Each row was made from one path, in order. Every step used is in the known rows, and no mark comes twice. Write each row's path.
Known rows:
visegaf kapum niva: [ -6  -9  11   0  -4   7 -14   0  24   4  -2 -24   1  -6  -6  -4  -5   3
 -15  -2  17 -15  15   9  -5  14  -8  16   0   9  -6  24  -7  -4   8 -18
   4  11  -3   0  -8   8 -21]
visegaf fadu niva gosev: [  3  -7  19  -1   3  10  -1  -7 -12  21 -20   4  -1 -10   2   1 -10  -1
   5 -12 -16   7 -10   3   1  13 -13 -12   3 -13  -3   3  12  -6   6 -12
   8  -6 -13 -15  -6  -5  -7]
gosev visegaf kapum: [ -3  -9   0  -6   0   4   3   0  17 -20  14  -9   5  -8  -9   4  -1   3
   7  -3 -14 -16   0 -10  -9   7  -2  -2   5  28   7  14 -15   0   3   3
   9 -18   1   0   4 -10 -22]
visegaf dukeso: [  6   6   9  12  12   8  -2   3   7  11  11 -15 -10 -12 -18 -15   6  -7
   6  15  -6 -11 -12  -3   0  -9   2  -2   6   2  10  15  -9   0  -3  -3
  -4  -3   8  -4  10   4   0]
kapum niva fadu visegaf dukeso: [-16  17  17  20   7  13  -2 -12  -7  17  -4  -1  -5  -8 -17 -31  -6 -18
  -6   3 -17  -8  14  15  19  32  -1   8   3 -25  -9  13 -12 -12  -1 -10
  -3  19  10  -3   4  35  -9]
dukeso visegaf: [  1  -7  24  -7  12 -10   6   1  22  -6   9  -3   5  -8 -15  -2  10   2
  -2   5   8 -26   2  -4  -3 -19  18  16  -4  -1  18   0   9  -9  -2   0
  -1   4   3   1 -12   4 -12]
vuno sirob visegaf dukeso: [  6   5 -11   5   5  18  12 -14 -12   7  18  -9  -1  10  -9 -21   5  -7
   1  17 -11 -18 -24  -8   3 -18   6   2  15  -9   9  22   1  20  -7   1
   0 -21  10   0  20   4   9]
kapum niva fadu visegaf: [-13   2  23  10  -4  16  -4  -2  -3   8  -8  11   5  -3  -2 -16  -1 -11
  -6 -11   1  -6  29  25  26  39  -1   8  -4 -16  -5 -11   1  -7   2  -2
  -2  24   3   2  -3  23  -9]
fadu visegaf sirob niva: [-10   5  -8   5   8  -6  -2  -1  -2 -15  11  -4   2   0  20   5  15   4
  -7  12  11 -18  -3   0  -4   6   3   7  -8 -10  -7  -2  -3   6  -5   7
 -34  10  -7   6 -23   7  15]
vuno sirob niva gosev: [  2  -2   3  -6  -7  -2  -6  -2 -19 -23 -10  24   5  -1   3   4  13   9
   9   5  -1  15 -11   7   7  -8  -5  -1  29  14  -1 -20  24  28   2  -6
   6  -5 -10  -2   4 -12  16]
fadu niva sirob visegaf: [ 10  11 -26  -6 -18   1   2  -6   1  11   5 -10  14   9  10  -4 -32  -3
  -6 -31   8   2  -2  -1  -1 -10   3  -6 -14 -13  10 -17  -3  -3   7  -5
   9 -11   0  -2  -3  -8  -2]
gosev visegaf: [  2   4  15  -1   3  -1   8  19   8 -14   8  10  -5 -13  -4  -8  10  -1
  11  -8  -9 -15   1  -9  -3  -5   5  -6   7  21  18  -1 -10  -6  -4   9
   1  -4   5  -2   6 -14  -4]
vuno sirob niva: [  2   3  -9  -1  -8  -4  -6  -2 -12 -11  10   8   4   1   1   0  13  18
   6   8   6  -6 -13   1   7  -1  -3   4  23  16   0 -13  14  18 -11  -5
 -10   2  -4   7  -1  -2  13]
dukeso visegaf fadu niva sirob: [  6   4  10 -10  14  -3   9 -16  16   5  -3 -22  16  -3 -15  -6 -33  11
  -2 -13 -17  -3   3  -6  -8  -4  13   4 -13 -18   5  10   3 -20  -6 -13
   8   5   8   3 -18   4   1]
vuno sirob visegaf kapum: [  5 -11 -16  -9 -10  17   8 -20  -3  -3  19 -16  17  19  -2   2   5   5
  -4   7  -3 -14  -6  -2  -2  -4  -3   8   7   6  -6  22  -1  26   0  -6
   5 -25  -5   7  11   0 -10]
sirob visegaf kapum niva: [ -3  -9 -10  -3 -16   4 -10  -7  19   8   2 -20  12  10  13   1   2  -8
 -21  -9  15 -23   8   4 -12   9 -12  21  -9  -4   1  21  -1  -4  16 -19
  13   0  -8   1  -6   9 -26]
vuno sirob: [  4  -7   9  -1  -3  14   8  -2   1  -4  20   1  -2  -5  -9 -11  11  11
  11  12   0  -8   2   0  14 -11   3  -2  13   7   2  -2   9  15  -8  -2
  -4   0   2   2  12 -10  10]
fadu niva: [  8   8   9   1  -6   8  -4  -1   3  13   8  -1   3 -12   4  -7 -15   3
   0 -11  14 -23  -1  -2   5   9   0  -9  -2  -5  12 -17   5 -16   1  -2
  -6  -6  -7 -12  -3  -7 -18]
vuno sirob visegaf: [  6  -4  -6  -6 -10  18  10  -8  -6  -2  12   6   8  15   4 -11  12  -3
  10  -1   1 -15  -7  -2   7 -10   7   6   9   2  11   0   5  20  -5  -4
   3 -10  -3   4  12  -3   6]
visegaf fadu: [  2  -9  16   0  12  11   2  13  -3  12  -9  -9   2  -7  -4   2  22   0
   7   4 -15  -2   2   4  -4   3  -4  -1  -6  10   7  17  -6  -9  -3 -13
  -1  18  -5  11  -4   1   3]
niva gosev visegaf sirob: [ -3   1   2   0   2   0   9  11   6 -24  -9  21 -11  -9   7   1  12  -9
   7  -8  -1   0  -1  -8 -10 -15  -3  -2   8   0   1  -2   2   9   5  21
   7 -13  -6 -19   1 -23  15]
niva kapum visegaf dukeso: [  8   2   4   6  19 -14   7   8 -10  36   1 -13 -26  -6 -13  -3 -15  -1
  -7  15   6  23 -14 -11   9 -16  10 -15 -27   3  -6   6 -19  -3  -8   9
   5  -2  19   4  18  -5  -4]
visegaf fadu niva: [  7  -2   7   1   1  14  -4  -4  -9  25  -4  -7   5  -8   2  -3  -7   5
   5  -6  -8 -15  -6  -3  -3  15  -7 -10  -5  -3   5  14   7 -20  -6 -14
  -1   4  -8  -1 -10   2  -9]
kapum visegaf sirob niva gosev: [  4   8  -8   2  -5 -32   3  10 -15  -9 -17  15 -14   2  25  23  19   1
 -14   0  26  16 -14   6  -4 -14  -4   4 -16   8 -12 -10   7  21   6   5
  -3  12  -6  -5 -11 -15  17]
vuno sirob niva kapum: [  3  -8 -18  -9  -4  -6  -6   6 -12   5  13  12  -1   3  -3   4  -8  21
   8  17   3  27  -6 -10   5  -8   1  -7  16  17 -15 -15  10   9 -10   7
  -3  -3   2   9   8  -5  13]
gosev visegaf kapum niva fadu: [-10   2  -7   0 -17   9 -10   4  11  -9   0   7  10  -1  -7   0 -10  -2
  -3  -8 -13   1  22   5  -2  38 -10  12  10  17 -10   8  -7 -11   7  -3
  20   0   3  -3   6  12 -21]
fadu visegaf sirob vuno: [ -6  -2  -4   7   3  11   3 -11  12 -12  11 -18  -6  17   5   8  10  -6
   1  15  14 -17   9  -8  -3 -15   7  -7 -14 -34  -3   4 -11   1  -5  17
 -29  -1  -5   4   3   6  10]
niva fadu: [  0   3   5   8 -19  15  -6  13  -9  11   1   7   3  -5 -10  -1   6  -7
  12  -3  -3   7  12  10  14  17  -5  -2   3  12   0 -16  -1  -2   2   2
   4   6   3   3   9   9  -3]
dukeso visegaf sirob: [  0  -4   4  -4  10  -3   7  -2  31 -11  18 -19   2  -6  -4  -1  10   2
  -6  10  25 -26   1 -12 -11 -25  15  22  -8 -12   2  11   5  -1  -3   9
 -12  -5   0  -4 -14   5   3]
niva kapum visegaf: [  8  -8  11  -5   6 -20   7  18  -5  25   1   5 -16  -4  -2   9  -8   1
  -4   1  20  24   4  -6  11  -6   5 -14 -38  12   1 -10  -9  -1  -9  11
   1  10  11   7  13 -18 -10]

Write each row's path:
[  5  -6  22   2  15  -8  12   9 -15  15  -6  -4 -10   0  -2  14  19   4
   3   0  -7   1  -3   5   4   9   1  -8 -29  13  10  20 -11   2  -4 -14
   1  24   2  11   2   1  -3]
kapum visegaf fadu
[-11  18  -6  16   6   1   0 -11 -28   5   1   3   1  -2 -12  -9  -2  -8
   2  13 -23   1  -9  11  13  24   2   0  11  -9  -5   1 -10  -5  -4   1
 -19   4   7   8  -1  34   2]
sirob niva fadu visegaf dukeso
[ -3   3   9   9 -19  11 -13  11   5  24  -8  14   0  -5  -3 -13  -1 -12
  -2  -7   6   3  24  17  13  25  -9   9   3  -1  -4 -15   3 -10   5 -11
  14  24   1   0   5  13 -11]
kapum niva fadu
[  1  -3 -20   9  -8   8  -4   1  18  -5   7  -7 -11  16   7  11  12  -7
   8  20  28  -2   7  -9 -14 -24  -2  -5  -5 -15  -1   3  -6   0  -1  14
 -18  -6  -6  -6  17   2  15]
visegaf sirob vuno
[ -8   9   1   5  -9  -4  -4  -3 -25  -5  -4  12  13   2   1   3   7  -2
   0   0 -15   3   3  19  14  34  -1   2   8   1  -4 -23   0  -1  -1  -1
 -17  10  -1   8 -12  22  -1]
sirob niva fadu visegaf
[ -7  -2  10   8  10  11   8  -4   2 -15  14 -17  -3  -4   8  -3  15  -3
 -10   9  10 -21   8   2   4  -2  10   3 -14 -18   0  12 -12   5  -5  12
 -25   5   0   1  -8   1   6]
fadu visegaf sirob
[  4  -5  -7  -2   7 -17   6  18  -7  26   3 -10 -23  -1   4  12  -8   3
 -11   9  33  26   4  -9   3 -16   9 -13 -41   1 -14   6 -15   2  -8  17
  -6   6   7   3  10 -14   7]
niva kapum visegaf sirob
[  0   9 -23   4  -5   2   0 -14  13 -14  -7  24 -13   8  21   6 -16  -6
  10 -18   2   0  -5 -18 -17  -6  -3 -19  12 -29  -9 -15   5  -7   1  24
   7 -32 -13 -31  15 -22   9]
fadu niva gosev visegaf sirob vuno
[  2  12   2  11  15   3  10  10   4  -9  12   2 -15 -15 -14 -19   3  -4
  12   5 -23 -19 -18 -14  -8  -1   7  -2  16  18  12  11 -16 -10  -7   8
   3 -11   8  -7  18  -2  -1]
gosev visegaf dukeso
[ -1   7 -15   2 -22   7  -7  -3 -30  -5  -2  22  11  11  -2   0   8  12
  13   6  -4  19  -3  10  16  16  -5   3  28  20 -10 -26  11  16 -11  -2
  -2   0   2   8  13  10  14]
vuno sirob niva fadu
[-13  -2  -1   0  -3   7  -5 -24  21 -18  -5 -34   7  16  -7   9 -20  -4
 -13  -3   7   8  35   7   1   2  -3   2 -10 -25 -10   9 -20   0  11  -7
   1   6   6  13   6  18  -8]
fadu visegaf kapum niva sirob vuno
[ -2   0  -3  -9   4 -26  -5   2  13 -21  -5   2   3  -2   8  13  12   4
 -12   6  17  -4 -11  -4 -15 -26   3  25   9  -9  -3  -2  24   4   7   7
  -3  -1  -8  -8 -22  -2  17]
dukeso visegaf sirob niva gosev
[ -7  13   8  19   9  11   8 -10 -15  11   4  -5  -3  -5 -19 -21  -2 -13
   5   8 -25  -2   0   9  15  22   6  -3   6 -16  -2   8 -18   1  -5   6
 -13  -2  14   3  10  28  -5]
niva fadu visegaf dukeso
[ -9  -4  29   1  15   3  -4  10  -1  -3 -29  23  -7  -9   7  -4  14  -6
   8 -13 -23   4   6   4 -10  10 -12   3   9   3   0  16   7  -8   4 -11
  28  22  -8  -8  -2 -12  -2]
kapum niva gosev visegaf fadu
[ -4  13  -1   7  10 -14  -1   5  -8 -23 -16  24 -14 -12  -5  -7   9  -8
   8   3 -22   8 -30  -3 -10  -6  -4  -4  26  15   7  -2   0  -1   7   5
   9 -15   0 -13   6  -9  10]
sirob niva gosev visegaf dukeso
[ -7  -5   4  -4  -1  -2  -8  -2  29 -15   5  -5   0  -7   0  -4  -9   3
  -7  -8  -4 -19  16  -2 -14  22  -4   9   4  19  -2  19 -11  -6   4  -2
  16   0  -2  -2  -5  -6 -19]
gosev visegaf kapum niva
[ -7   2  18   7  -4  15   8   1 -14   0   2   7   8  -4 -14  -7  11  -9
   4   0 -12  -3  20  15  24  24   5  -2  -3 -10   0 -13  -7  -6  -1   8
 -14   7   8   4  -5  16 -10]
niva fadu visegaf
[  3   8  14  -2   4  -5   7  -2  -4 -13 -10  30  -1 -18   8  -7  -9  -2
  10 -28 -12  -7  -6  -5  -2  10   1 -18  16  -4  12 -20  12  -9   5  11
  15 -19  -6 -25  -1 -27 -12]
fadu niva gosev visegaf
[-10  -3 -18  -3   8 -13  -3   5  -6   5   7  -7   2   2  11   7  -7   3
 -14  15  11  13   2  -6  -1  -3   4  -5 -13 -13 -20  -3  -6  -7  -8  24
 -26   7  -3   7 -14   5  11]
fadu visegaf sirob niva kapum
[  0 -16  15 -11   6  -7   5  -7  28 -11  15 -36  11  -5 -22   7  -3   5
 -11  10   5 -24   3  -1 -10 -10  11  21  -5   4   6  20   0  -5   4   0
   1  -8   5   5 -10   8 -23]
dukeso visegaf kapum
[ -9   6  -6   5   0   7   4 -16 -29 -13   5  23  15  10  -8  -3   7  10
   6   8 -19   7   2  16  27  26   4   1  21  -4 -14 -16  10  17 -14  -1
 -17   2   3   9  -1  22  11]
vuno sirob niva fadu visegaf
[  6   5 -18   5  15 -23   4  -1 -24  18   9   4 -21  10 -11  -2 -20  15
  -2  23  -5  30 -25 -12   9 -13   8 -14  -6   9 -19   9  -4  14 -17   6
  -3  -1  16  10  20  -5  20]
vuno sirob niva kapum visegaf dukeso
[  6  -3 -10  -7   1 -32  -4  18 -19  20  -4  12 -13   2   7  19  -4   8
  -8   7  20  31  -9  -4   3  -7  -1 -14 -24  19  -4 -17  -5  -3  -5   8
  -8  16   2  14   1  -7  -1]
sirob niva kapum visegaf
[ -5  -7  -9  -6  -4 -11  -7 -21  52 -15   0 -37  10  18 -15  10 -32   6
 -10  -3  15   4  32  -5 -10 -24   5  20  -6 -18 -10  10  -4  -9  11 -13
  13  -2   9  11  -4  21 -10]
dukeso visegaf kapum niva sirob vuno
[ -1  -1  32   4  -3   0 -12   7  13   4 -21   8 -13 -14   2  -7  12 -10
  -5 -12  18   1  14  17   4  -8 -11   8   6  -7   4 -12  14   4  15  -9
  17  19  -4 -14  -1  -3  -7]
kapum niva gosev
[ -8   3   0   2   6 -15  -1  -6 -10 -23 -13   6   0  -4  20  14  19  -3
  -8   5   9   0  -3   9   0   0  -4   6   2 -17  -8  -3   8  13   8  11
 -18   1 -11  -5 -23   0  16]
fadu visegaf sirob niva gosev
[  4 -10  -6  -6   0  25  11  -9 -18  10   2  -1  13  21   7  -4  21   0
  10   6 -20 -12 -13  -1   2  -1  -1   4   8  -5  -1  21   9  15 -11 -13
   6  -1  -4  13   6   3   7]
vuno sirob visegaf fadu
[  6   2 -11   3  -9   4  -3   6  17 -12  -4 -12  -4  14  -4  12  -8  -4
  12  -4  12  26  18   0  -2 -29   2 -13  -1   2   2 -21 -11   0   1   3
   1  -3   9   9  16  -2   9]
niva sirob vuno
[ -1   5   5  -3   0 -18  -3  14 -12 -31 -16  38  -1 -10  11   7  19  -2
   9 -16 -13   6 -13   3  -8   3  -8  -5  25  25   7 -20   9   4   9   4
  12  -3  -8  -7  -6 -16   4]
sirob niva gosev visegaf
[  6  10 -17   5  -3 -33  -1  10 -11  -5   3  -2 -10   5  21  18  12   9
 -12   8  34  -3 -12   0  -7   0   2   1 -24  12  -3   1  -1   6  -3   7
 -19  14  -3   5  -7  -8  17]
kapum visegaf sirob niva
[ -3   8 -24   5  -4 -11 -12  12   1  -8   8  -7  -2   1  15   9  12   5
  -5  12  19 -10 -10  -1 -11  -4  -7   5   5   8  -4  -2   3   4   2   2
 -19   7  -7  -3 -11   0  18]
visegaf sirob niva
[ 11   0 -13   1   4 -14   4   1  -5  32  10  -7 -16  -2  14   6 -37  10
 -13  -5  32  13  -1 -16   5   9   7 -18 -40 -21 -15  -5  -9 -11  -8  20
  -6  -5   1 -11   2 -18   0]
fadu niva kapum visegaf sirob
[  7  10  -7   1  -8   4   0   0   6   1   3 -12   6  -7  -3  -8 -36   3
  -4 -18   9   8   9  -1   4  -5   6 -12  -7  -5  12 -19  -4 -12   0 -10
   6  -9   8  -9  -8 -12   0]
fadu niva sirob
[ -2  -2   5 -10  12  -3   7  -2 -28 -26 -13  40   5   5   8   6  19  12
  25   7 -46  14 -23  -1  -8   3  -9  -2  31  19  -9   3  18  15  -9  -5
  13  -2 -13   2   0 -14  24]
vuno sirob niva gosev visegaf fadu
[  9 -12 -18 -11   0  15  -6  -2 -12  58  -5   1  10  14  18  -3 -30   2
  -1 -12 -12   4 -13 -10  -4   7  -4 -16 -17 -21  -2  10   5 -23   0  -2
   8  -5 -10  -2   1   2 -10]
sirob visegaf fadu niva kapum
[ -3  -7  22  -3  13   9  11  13 -10  -9 -23  21  -1  -9   2   2  21  -7
  17  -6 -33  10  -7   3  -9  -4  -8  -7  10  16   5  11   3   0   1  -6
  18   2  -7  -6  -2 -16  -1]
niva gosev visegaf fadu
[ -1   8 -12   4 -21  -3 -13  11 -11   4  -4  22   8   1   1   7   9   4
   7   1   2  13   0  15   1  23 -12   2  14  20   1 -26   5  -3   2  -2
  -5   8  -2   8  -3  19   4]
sirob niva fadu
[ -4 -11  18   1  -8   5 -15  -6  20  -5 -18 -10  -4 -12   1   1   3  -7
 -14  -2  11   4  17  14   0   7 -19  13   2  -1  -9  14   6   6  21 -12
  23  10  -8 -11  -6  -4 -22]
visegaf kapum niva gosev
[  6 -14  -2  -6  10   9  -6   2  -7  46  -5  -9   0  -4  -3   0 -30   9
   1   2 -10  14  -1 -13  -4  12  -5 -21  -9  -8 -11   5   2 -28 -11  -1
  -1   4  -6  -3  -4  -3  -7]
visegaf fadu niva kapum
[ -3   3  -4   6 -13   0 -14   3  27  -4 -15 -14  -8  11  -5   3 -13  -7
   2  -8  20  19  33   4   0 -17  -2  -3  -4 -11   4 -21  -7  -3   5  -8
  11  14  10   6  11   5   7]
kapum niva sirob vuno
[ -4 -11  18  -9   1 -12  -5 -14  40   0   9 -27  10  -7 -12  -3  -8   6
 -25   1  14 -30  16   1 -11   0   4  36  -6  -4  -2  26   5 -11   5 -12
  10   7   1   1 -18  14 -28]
dukeso visegaf kapum niva
[  2 -10 -14  -5  -3 -11 -15  21  -5  12  -1   8  -1  -3   6  11  -5   8
  -6  12  12  24  -2  -9  -1  -3  -5  -7  -3  18  -4 -19   7  -9   0   8
  -5   7  -2   8  -2  -2  -3]
sirob niva kapum
[  1  -3  -7   2  12  -9   5 -10  33  -9  13 -16   0  16  -5  13   4  -3
   0  19  23 -19   2 -16 -20 -35  16  17  -4 -27  -1   1   2  -5  -5  18
 -15  -9  -3  -1   7   7   7]
dukeso visegaf sirob vuno
[  9  -2  -2 -10  -2  24   5 -26 -20  18 -13  16  15  17  13  -4  -7   0
  12 -16 -22  -3 -19   3   4   6  -6  -2  13 -26  -6  13  24  17   0 -14
  15 -13 -14 -10   5  -9   1]
vuno sirob visegaf fadu niva gosev
[  6  -5 -25 -12 -18   4   2  -1   7  -9   3 -35  17  17  -1   6 -11  -8
 -10 -13   0   8   2   8  -9 -15   3   4 -15   7   9  10 -20  12  17  -9
  11 -14   4  11  -1   0  -9]
niva sirob visegaf kapum
[ -3   6  17  10  12   0   9   4   1 -15  -9  11 -18 -18 -11 -13   8 -15
  14   1 -28   0 -17  -6  -5 -14   0  -9  22   6  12   7  -5   6   5  10
  12 -17   4 -17  13 -12  -1]
niva gosev visegaf dukeso
[  1   0   6   0  -8 -14 -10  11  -6 -15 -19  19   1  -9   7  14  17  -2
   2  -4  10  14  -7  14   0   0 -11   1  16  20  10 -21  14   7  13  -4
   1   0  -9  -6 -12  -8   2]
sirob niva gosev
[  6   7 -11   8   0   5   4  -2  -3  18   7 -16  -5   3  -2 -10   9 -16
   1   7  -4 -20 -22  -2  -6 -14  -1   3   0  -5  16  15  -8   2   5   0
   1 -10   1   3  11  10  -3]
sirob visegaf dukeso
[  7   5 -14  -7 -15   2   6   9   2  -6  -1 -17   8  10  10  -4  -3 -13
  -2 -17   4   8   6   3   0 -25   3  -1 -13   5  16 -10 -10   5  10  -3
  11  -3   7  11  -2  -6   4]
niva sirob visegaf
[  2   8  -7  -6   9   3   9  -1  -7  -6  -8  -2   8  -5  -4  -6 -42   7
  11 -26 -35   4   0 -11  -6  11   3 -20  -1  -3   8   6  -5 -20  -8  -7
  12  -1   8  -1  -7 -10   4]
gosev visegaf fadu niva sirob
